Every row comes from one small tree of marks. The marks that hang from a mark follow it in brackets, in the order of their numbers. Every link used is in the known rows. Which tree was each row made from?
Known rows
Z_126[Z_245[Z_296]]: [ 1.53 -1.87  3.91  2.82  3.75 -2.85  3.19 -1.52 -1.00  2.67  1.33  0.94
 -1.23 -2.70 -3.01 -0.46 -0.42  2.19 -0.22 -2.90 -2.84]
Z_750[Z_296[Z_35[Z_160]]]: [ 4.32 -2.79  1.07  2.34  1.44 -2.50  3.19 -1.78  1.68  4.99 -4.74  1.35
  0.95 -1.40 -0.61 -3.85 -1.39  2.31  4.83  0.86 -7.34]
Z_245[Z_296[Z_35]]: [ 3.53 -3.05  1.00  1.34  1.56 -2.53  2.43 -0.62  1.81  1.76 -1.13  0.89
  1.52  0.07 -1.25  0.55  1.40  2.80  3.71 -2.49 -3.04]
Z_739[Z_189[Z_35] Z_296]: [ 2.78 -1.17 -1.92 -0.88 -1.97 -0.91  3.73 -3.18 -4.15  2.11 -2.37 -0.14
 -3.19 -4.22 -0.29 -1.10  3.73  4.72  2.49 -0.69 -3.56]
Z_333[Z_126[Z_245]]: [ 2.19 -2.37  4.47  4.88  1.22 -2.42  1.62 -0.65 -3.79  3.64  0.77  1.34
 -2.74 -6.26 -2.25  0.47  1.31  5.20 -1.77 -1.68 -0.76]
Z_522[Z_126[Z_35[Z_160] Z_245]]: [ 1.30 -1.92  5.81  1.11  3.02 -2.15 -0.25  5.68 -0.39  6.71  1.00  1.18
  0.49 -6.58 -1.34 -1.73 -1.58  6.17 -0.48  3.60 -5.01]
Z_333[Z_126[Z_35 Z_245[Z_296] Z_522]]: [-0.19 -1.09  6.48  0.73  1.93 -1.57  0.82 -0.24 -2.86  3.48  4.47  0.35
  1.81 -6.56 -3.69  5.17 -1.57  5.97 -0.05  0.22  4.24]
Z_522[Z_126[Z_35[Z_160] Z_245[Z_296]]]: [ 0.81 -1.70  6.17  0.16  4.74 -2.23  0.03  4.85  0.75  6.96  2.42  0.00
  1.68 -3.96 -2.27 -0.69 -3.63  4.02  1.26  1.69 -2.56]
Z_750[Z_126]: [ 4.87 -4.15  2.03  3.20 -0.89 -2.72 -0.04 -0.78 -1.07  2.83  4.48  1.16
 -1.97 -2.28 -1.87 -4.16 -1.35  3.32  0.50 -3.04 -1.63]
Z_296[Z_35]: [ 4.22 -3.28  0.71  2.52  0.04 -2.43  2.46  0.45  0.61  1.78 -2.85  1.99
  0.25 -2.50 -0.35 -0.59  2.92  5.33  2.05 -0.71 -4.90]
Z_522[Z_126[Z_35[Z_160]]]: [ 2.54 -2.68  4.12  1.19  3.22 -2.06 -1.25  4.48  0.72  5.34  1.70 -0.23
  1.80 -4.72 -0.46 -3.13 -1.34  5.33  1.21  3.38 -4.43]
Z_750[Z_126[Z_245]]: [ 3.59 -3.23  3.46  3.05 -1.07 -3.03  0.74  0.29 -2.11  4.17  3.78  2.44
 -3.25 -4.40 -2.77 -3.29 -1.60  4.54 -1.41 -2.69 -2.48]
Z_126[Z_245]: [ 2.13 -1.95  3.41  4.12  2.10 -2.72  2.75 -0.14 -2.13  2.72 -0.32  1.99
 -2.65 -5.33 -2.05 -1.37  1.50  4.53 -1.83 -1.03 -4.37]
Z_245[Z_126]: [ 4.28 -3.32 -0.59  2.84  3.66 -2.90  1.38  0.23 -1.61  0.54  1.88 -0.38
  0.58 -0.60 -0.88 -3.14 -0.76  2.00  0.88 -3.84 -3.02]
Z_517[Z_296]: [ 2.02 -2.38  0.89  2.81  1.49 -1.78  1.97 -3.56  0.46  1.79  2.72  0.29
  1.44 -3.60 -1.34 -3.50  1.07  3.42  2.73 -0.82 -6.01]
Z_245[Z_126 Z_296[Z_35[Z_160]]]: [ 5.64 -3.46 -0.56  1.95  4.43 -3.65  2.32  1.12  2.23  2.69 -0.20 -0.90
  3.78  2.99 -0.41 -1.30 -3.48  1.30  4.67 -4.71 -3.47]
Z_739[Z_189[Z_35]]: [ 4.13 -0.87  0.47  1.06 -3.20 -1.72  2.87 -1.83 -3.08  1.90 -0.74  0.15
 -2.40 -4.47 -0.12 -1.56  4.02  5.25  1.68 -1.15 -1.91]
Z_739[Z_189 Z_296[Z_35[Z_160]]]: [ 5.20 -1.95 -1.04  0.73 -0.67 -2.12  3.24 -1.66  0.17  2.56 -2.55  0.99
 -1.27 -2.93  0.49 -0.74  0.48  3.62  3.64 -0.47 -7.54]
Z_750[Z_126[Z_245 Z_522] Z_296[Z_35]]: [ 3.33 -2.97  3.93 -0.27 -2.94 -2.34  2.39 -0.88 -0.84  6.27 -0.40  3.29
  0.76 -4.40 -3.44 -1.37 -3.14  5.44  3.50 -0.10 -1.01]

Write each row's tree
[ 5.57 -3.16  0.84  1.83  4.46 -3.66  2.39  0.52  1.53  1.46  0.19 -1.21
  5.65  0.99 -1.04  0.39 -4.08  2.79  4.87 -4.07 -0.45] | Z_245[Z_126[Z_522] Z_296[Z_35[Z_160]]]
[ 1.09 -1.28  5.60  1.83  3.54 -2.25  0.65  0.74 -1.49  5.29  3.05 -0.44
 -0.05 -4.74 -2.47  2.42 -3.45  3.50 -0.26 -0.26 -0.67] | Z_333[Z_126[Z_35[Z_160] Z_245[Z_296]]]
[ 3.17 -1.90  2.00 -0.09  5.78 -2.72  0.79  0.45  0.38  1.99  4.87 -2.30
  5.29 -0.63 -1.68  0.63 -6.24  2.54  2.19 -1.83  0.15] | Z_245[Z_126[Z_35[Z_160] Z_522] Z_296]
[-0.29 -1.92  5.49 -1.57  3.05 -1.68 -0.12  4.75 -0.06  5.93  3.12  0.90
  1.48 -4.19 -2.89  0.41 -1.23  4.08  1.14  1.70 -0.82] | Z_522[Z_126[Z_35 Z_245[Z_296]]]
[ 2.23 -2.00  4.17  1.23  1.76 -2.62  3.95 -0.02  0.08  2.87 -0.92  1.98
  2.14 -4.02 -2.79  3.39  0.27  5.89  2.05 -1.54 -0.49] | Z_126[Z_245[Z_296[Z_35]] Z_522]
[ 2.50 -1.63  3.69  2.69  3.05 -2.31  0.77  0.03 -0.55  2.35  1.45 -0.16
  1.87 -5.97 -1.07  0.01 -1.75  6.01 -0.23  2.33 -3.22] | Z_126[Z_35[Z_160] Z_522]
[ 0.93 -1.08  6.96  2.16  3.41 -2.12  0.81 -0.12 -2.18  4.41  3.86 -0.76
  1.89 -6.47 -3.06  4.18 -4.20  5.35  0.06  0.50  2.18] | Z_333[Z_126[Z_35[Z_160] Z_245[Z_296] Z_522]]
[ 3.94 -0.99 -1.39  0.98 -0.42 -1.47  3.81 -3.16 -3.21  2.97 -2.83 -0.97
 -3.04 -4.29  0.36 -2.15  1.61  4.30  2.78 -0.43 -4.88] | Z_739[Z_189[Z_35[Z_160]] Z_296]
[ 4.95 -3.09  4.87  1.95  0.32 -3.43  1.77  0.62  0.87  5.31  2.16  1.26
  1.84 -2.81 -2.84  0.32 -4.93  5.34  2.57 -2.59 -0.27] | Z_750[Z_126[Z_245[Z_296[Z_35[Z_160]]] Z_522]]
[ 3.76 -2.95  1.14  1.57  4.79 -2.97  1.88 -1.69 -0.73 -0.08  4.29 -1.61
  3.85  0.15 -2.42 -0.44 -3.24  1.44  2.94 -5.04  2.13] | Z_245[Z_126[Z_522] Z_296]
[ 5.70 -3.87  1.31  1.15 -1.66 -2.69  1.33 -1.39  1.48  6.48 -0.99  1.57
  0.40 -0.39 -1.31 -5.67 -4.21  2.28  5.01 -0.57 -4.91] | Z_750[Z_126 Z_296[Z_35[Z_160]]]
[ 1.41 -2.08  6.09  3.51  2.60 -2.54  2.10 -2.23 -3.15  2.28  3.74 -0.01
  0.73 -5.65 -3.68  3.17 -0.99  4.46  0.59 -2.53  4.54] | Z_333[Z_126[Z_245[Z_296] Z_522]]
[ 1.36 -2.19  4.16 -1.13 -0.40 -2.12 -0.48  1.35 -0.83  5.28  6.25  1.49
 -0.77 -2.83 -3.62 -0.43 -4.23  3.42 -0.55 -1.59 -0.62] | Z_750[Z_126[Z_35 Z_245[Z_296]]]
[ 1.61 -1.06  4.23  2.50  3.01 -2.40  1.64  2.12 -1.24  4.97  0.32  1.35
 -1.22 -6.09 -1.37 -0.04 -1.59  5.47 -2.38  1.84 -7.17] | Z_126[Z_35[Z_160] Z_245]
[ 3.38 -2.95  5.14  3.01 -0.88 -2.93  1.07 -0.32 -2.66  3.30  4.27  2.10
 -1.34 -6.40 -3.33 -1.29 -2.09  6.33 -1.10 -2.02  0.69] | Z_750[Z_126[Z_245 Z_522]]
[ 2.20 -3.13  4.43  0.00  1.69 -2.46  1.52  4.44  1.54  5.53 -0.94  1.79
  2.08 -2.50 -2.26  0.20  0.61  4.92  3.77 -0.44 -1.74] | Z_522[Z_126[Z_245[Z_296[Z_35]]]]
[ 5.76 -3.71  2.83  1.33 -1.52 -2.80  1.40 -2.20  1.19  5.09 -0.49  1.30
  2.24 -2.41 -1.85 -3.85 -5.17  4.04  5.82 -0.21 -2.53] | Z_750[Z_126[Z_522] Z_296[Z_35[Z_160]]]
[ 1.35 -0.89  5.36  2.05  3.20 -2.26  1.82  1.18 -1.65  4.23  1.00  1.21
  0.66 -8.01 -1.94  1.41 -2.13  7.39 -2.04  2.60 -3.37] | Z_126[Z_35[Z_160] Z_245 Z_522]
[ 0.45 -1.51  4.63  1.78  0.44 -1.68  0.31  2.00 -3.47  4.21  1.95  1.57
 -1.41 -7.39 -2.21  2.27  0.45  6.21 -2.19  1.50 -0.79] | Z_333[Z_126[Z_35 Z_245]]
